Each row was made from one path, in order. Every step used is in the known rows, and no mark comes twice. Write each row's path.
Known rows
muvar-deve-kuliliv-zose-biru: -.03, .19, -.15, .01, .03, -.08, -.26, .16, .21, .05, -.05, .22, -.12, -.07, -.05, .03, -.04, -.06, .05, -.26, .09
biru-sino-sesuk-zose-kuliliv-deve: .27, .21, -.33, -.06, .31, -.01, .06, .42, -.56, .11, .08, .24, -.03, .45, .06, .05, -.03, -.24, .14, -.04, -.16
deve-kuliliv-zose-biru: -.03, .03, .00, .01, .06, -.02, -.33, .10, .22, -.06, -.15, .12, -.08, -.13, -.15, .07, .01, -.09, .05, -.32, .10
sino-sesuk-zose-kuliliv-deve-sode: .22, .03, -.24, -.04, .44, .03, -.03, .29, -.33, .07, .24, .12, .14, .56, .01, .01, -.04, -.21, .13, -.12, -.18
biru-zose-kuliliv-deve: .16, .22, -.17, .03, .06, -.11, .01, -.16, -.01, .00, .10, -.16, -.09, .27, -.10, .04, -.12, -.17, .04, -.25, .18
sesuk-sino-biru-zose-kuliliv-deve: .30, .30, -.25, .15, .15, -.05, .00, -.36, -.02, -.07, -.05, -.10, -.13, .17, .02, .10, -.02, -.29, -.05, -.42, .13
kuliliv-zose: -.03, .06, .09, .06, -.07, .00, -.14, -.05, -.10, .05, .06, -.10, .00, -.26, -.02, .03, -.01, -.02, .07, -.03, .13
sesuk-sino: .14, .01, -.09, .07, .08, .00, .10, -.10, .01, -.07, -.08, -.03, -.05, .06, .11, .03, .16, -.14, .00, -.04, .01
muvar-deve: .01, .15, -.15, .00, -.03, -.07, .06, .05, -.01, .11, .11, .10, -.04, .04, .11, -.04, -.06, .03, -.01, .03, -.04
deve-kuliliv: .02, -.14, .03, -.02, .01, -.07, -.10, .04, .12, -.06, -.12, .05, -.06, .14, -.03, .06, .09, .00, -.02, -.10, .03
zose-kuliliv: .19, .06, .00, -.06, .08, .01, .08, .09, -.10, -.08, -.01, .10, -.01, .00, .07, .03, -.05, -.15, -.04, -.11, -.06
sode-deve: .05, .03, -.17, .00, .08, -.10, .06, .03, .00, -.06, .01, .08, .01, .10, .12, .01, .05, .09, .02, .04, .09
zose-sesuk-sino: .15, .02, -.15, -.01, -.15, -.09, .15, -.08, .00, -.08, .00, -.10, -.05, .02, .10, .06, .22, -.22, -.02, -.10, -.02
binov-sino-biru: -.01, .05, -.09, .15, .03, .01, -.15, -.10, -.15, -.03, -.12, .11, -.07, -.17, -.13, -.01, -.04, .06, -.06, -.06, -.12
sino-sesuk-zose-biru: -.02, .14, -.11, -.15, .23, .00, -.21, .37, -.13, .05, .00, .25, .07, .26, -.18, .01, .02, -.08, .12, -.16, -.17
sesuk-zose: -.06, .04, .09, .04, -.09, .00, -.10, .13, -.26, .06, .04, .08, .06, .00, -.12, -.01, -.02, -.03, -.01, -.09, -.10
muvar-deve-kuliliv-zose-sesuk-sino: .15, .09, -.17, .03, -.25, -.22, -.03, -.03, .03, .03, .06, -.07, -.15, -.07, .16, .10, .27, -.20, .03, -.19, .11
sode-deve-kuliliv-zose-sesuk-sino: .18, -.02, -.19, .03, -.15, -.25, -.03, -.06, .01, -.14, -.04, -.08, -.11, -.02, .17, .15, .38, -.15, .06, -.19, .22
biru-zose: -.07, .09, .00, .07, -.01, -.14, -.09, -.12, .11, -.02, .02, -.26, -.06, .05, -.13, -.01, -.04, -.01, .07, -.10, .20
sode-deve-kuliliv: .05, -.10, -.15, -.01, .09, -.16, -.03, .06, .10, -.13, -.12, .14, -.05, .24, .10, .06, .16, .09, .01, -.06, .12
kuliliv-deve: .03, .07, -.17, .01, .00, .03, .03, -.13, -.01, .09, .07, .02, -.04, .22, -.02, .02, -.04, -.01, .01, -.04, .03
sode-deve-kuliliv-zose-sesuk-sino-binov: .21, .03, -.10, .10, -.11, -.26, -.14, -.09, .02, -.17, .00, -.18, -.14, -.18, -.07, .20, .31, -.13, .03, -.19, .35
sesuk-sino-biru-zose: .08, .17, -.10, .19, .06, -.10, -.11, -.33, .10, -.10, -.12, -.22, -.08, -.05, -.01, .05, .07, -.13, -.01, -.27, .14
sesuk-zose-kuliliv-deve-sode: .17, .03, -.15, .12, .25, .07, .00, .14, -.27, .02, .18, .11, .11, .31, -.03, -.02, -.14, -.25, .01, -.26, -.19
sode-deve-kuliliv-zose: .04, -.05, -.04, .04, .00, -.16, -.18, .02, .01, -.07, -.07, .04, -.05, -.04, .08, .09, .14, .07, .07, -.10, .25

Which path is each row?
.21, .16, -.18, -.16, .18, -.01, -.02, .23, -.47, .11, .17, .21, .04, .47, -.04, .08, -.01, -.15, .07, -.11, -.12 : sino-sesuk-zose-kuliliv-deve
.03, .06, -.16, .01, .13, -.12, -.26, .13, .21, -.12, -.14, .19, -.07, -.01, -.02, .06, .08, -.01, .08, -.27, .21 : sode-deve-kuliliv-zose-biru
.02, .26, -.10, .15, .20, .02, -.24, .40, -.16, -.03, -.09, .19, -.07, -.17, -.37, .00, -.18, -.18, .04, -.19, -.06 : sesuk-zose-biru-sino-binov
.14, .01, -.04, .09, -.23, -.10, -.19, -.20, -.01, -.09, -.11, -.07, -.11, -.26, .05, .17, .27, -.23, -.06, -.37, .08 : deve-kuliliv-zose-sesuk-sino-biru
.17, .10, -.06, .06, -.11, -.12, .04, -.11, .02, -.11, .06, -.21, -.09, -.14, -.15, .11, .16, -.20, -.05, -.11, .09 : zose-sesuk-sino-binov
.16, .15, -.25, .20, .32, -.01, -.10, -.20, .07, -.05, .11, -.14, .00, .21, -.04, .01, -.20, -.21, .01, -.40, .06 : sino-biru-zose-kuliliv-deve-sode
.09, .11, -.33, .09, .25, -.12, -.20, .33, .11, -.13, -.24, .24, -.14, -.04, .07, .03, .06, -.12, .16, -.19, .18 : sode-deve-kuliliv-zose-biru-sino
.14, .09, -.41, -.06, .44, -.16, -.22, .45, .02, -.10, -.17, .25, -.12, .22, .11, .09, .16, -.08, .28, -.07, .16 : sode-deve-kuliliv-zose-biru-sino-sesuk
.03, -.06, -.24, .14, .25, .07, .02, -.08, .10, .03, .15, -.07, .05, .32, .03, -.03, -.07, -.06, .06, -.05, -.02 : kuliliv-deve-sode
-.06, .15, -.14, .14, -.24, -.22, -.19, -.21, -.06, -.06, .00, -.25, -.14, -.17, -.26, -.01, -.02, -.04, -.01, -.23, .05 : binov-sino-biru-zose-sesuk
.16, .08, -.11, -.08, .21, -.08, -.10, .35, -.57, .01, .02, .20, .00, .22, -.14, .01, .04, -.12, .10, .01, -.23 : binov-sino-sesuk-zose-kuliliv
.12, .08, -.05, .04, -.23, -.10, .01, -.12, -.08, -.01, .06, -.21, -.06, -.25, .07, .07, .23, -.25, .06, -.14, .10 : kuliliv-zose-sesuk-sino
.11, .17, -.23, .16, .30, -.14, -.31, .29, .10, -.17, -.19, .15, -.18, -.20, -.17, .10, -.01, -.10, .11, -.19, .31 : sode-deve-kuliliv-zose-biru-sino-binov
-.02, .06, .03, -.03, -.31, -.08, -.09, -.03, -.10, .05, .16, -.19, -.02, -.31, -.04, .05, .06, -.10, .05, -.09, .09 : kuliliv-zose-sesuk
.12, .15, .00, .00, .06, -.14, -.02, -.02, .01, -.09, .02, -.17, -.06, .04, -.06, .01, -.08, -.17, .03, -.21, .14 : biru-zose-kuliliv
.23, .00, -.24, .08, .34, .08, .10, .02, -.01, -.04, .14, .04, .05, .32, .09, -.01, -.12, -.22, .02, -.15, -.07 : zose-kuliliv-deve-sode
.06, .16, -.26, .05, .23, .04, -.02, .31, .10, -.06, -.17, .21, -.08, .00, .00, -.05, -.10, -.18, .09, -.11, -.08 : zose-biru-sino
.08, .22, -.19, .12, .29, .02, -.13, .28, .11, -.09, -.13, .12, -.13, -.16, -.25, .01, -.17, -.17, .05, -.11, .05 : zose-biru-sino-binov
.20, .16, -.27, -.06, .21, -.04, -.07, .23, -.58, .10, .10, .21, -.03, .43, -.17, .04, .00, -.12, .10, -.04, -.19 : binov-sino-sesuk-zose-kuliliv-deve
.16, .08, .00, .14, .12, -.02, -.02, -.14, .03, -.10, -.04, -.13, -.09, -.10, -.13, .10, .09, -.11, -.04, -.02, .13 : sesuk-sino-binov
.02, .02, -.22, .11, .23, -.03, .04, .11, .10, .05, .17, .01, .06, .14, .15, -.10, -.09, -.04, .05, .04, -.09 : muvar-deve-sode
.07, .20, -.27, -.06, .34, -.01, -.18, .39, -.08, .03, -.06, .12, -.07, -.03, .02, .02, .01, -.17, .27, -.02, .05 : kuliliv-zose-biru-sino-sesuk
.14, .14, -.32, .30, .34, -.06, -.16, -.20, -.04, -.09, .04, -.13, -.08, .20, -.17, -.03, -.21, -.18, .04, -.32, .00 : binov-sino-biru-zose-kuliliv-deve-sode
.22, .14, -.18, -.03, .08, .03, .10, -.03, -.13, .02, .06, .10, -.04, .22, .03, .05, -.09, -.16, -.03, -.16, -.01 : zose-kuliliv-deve
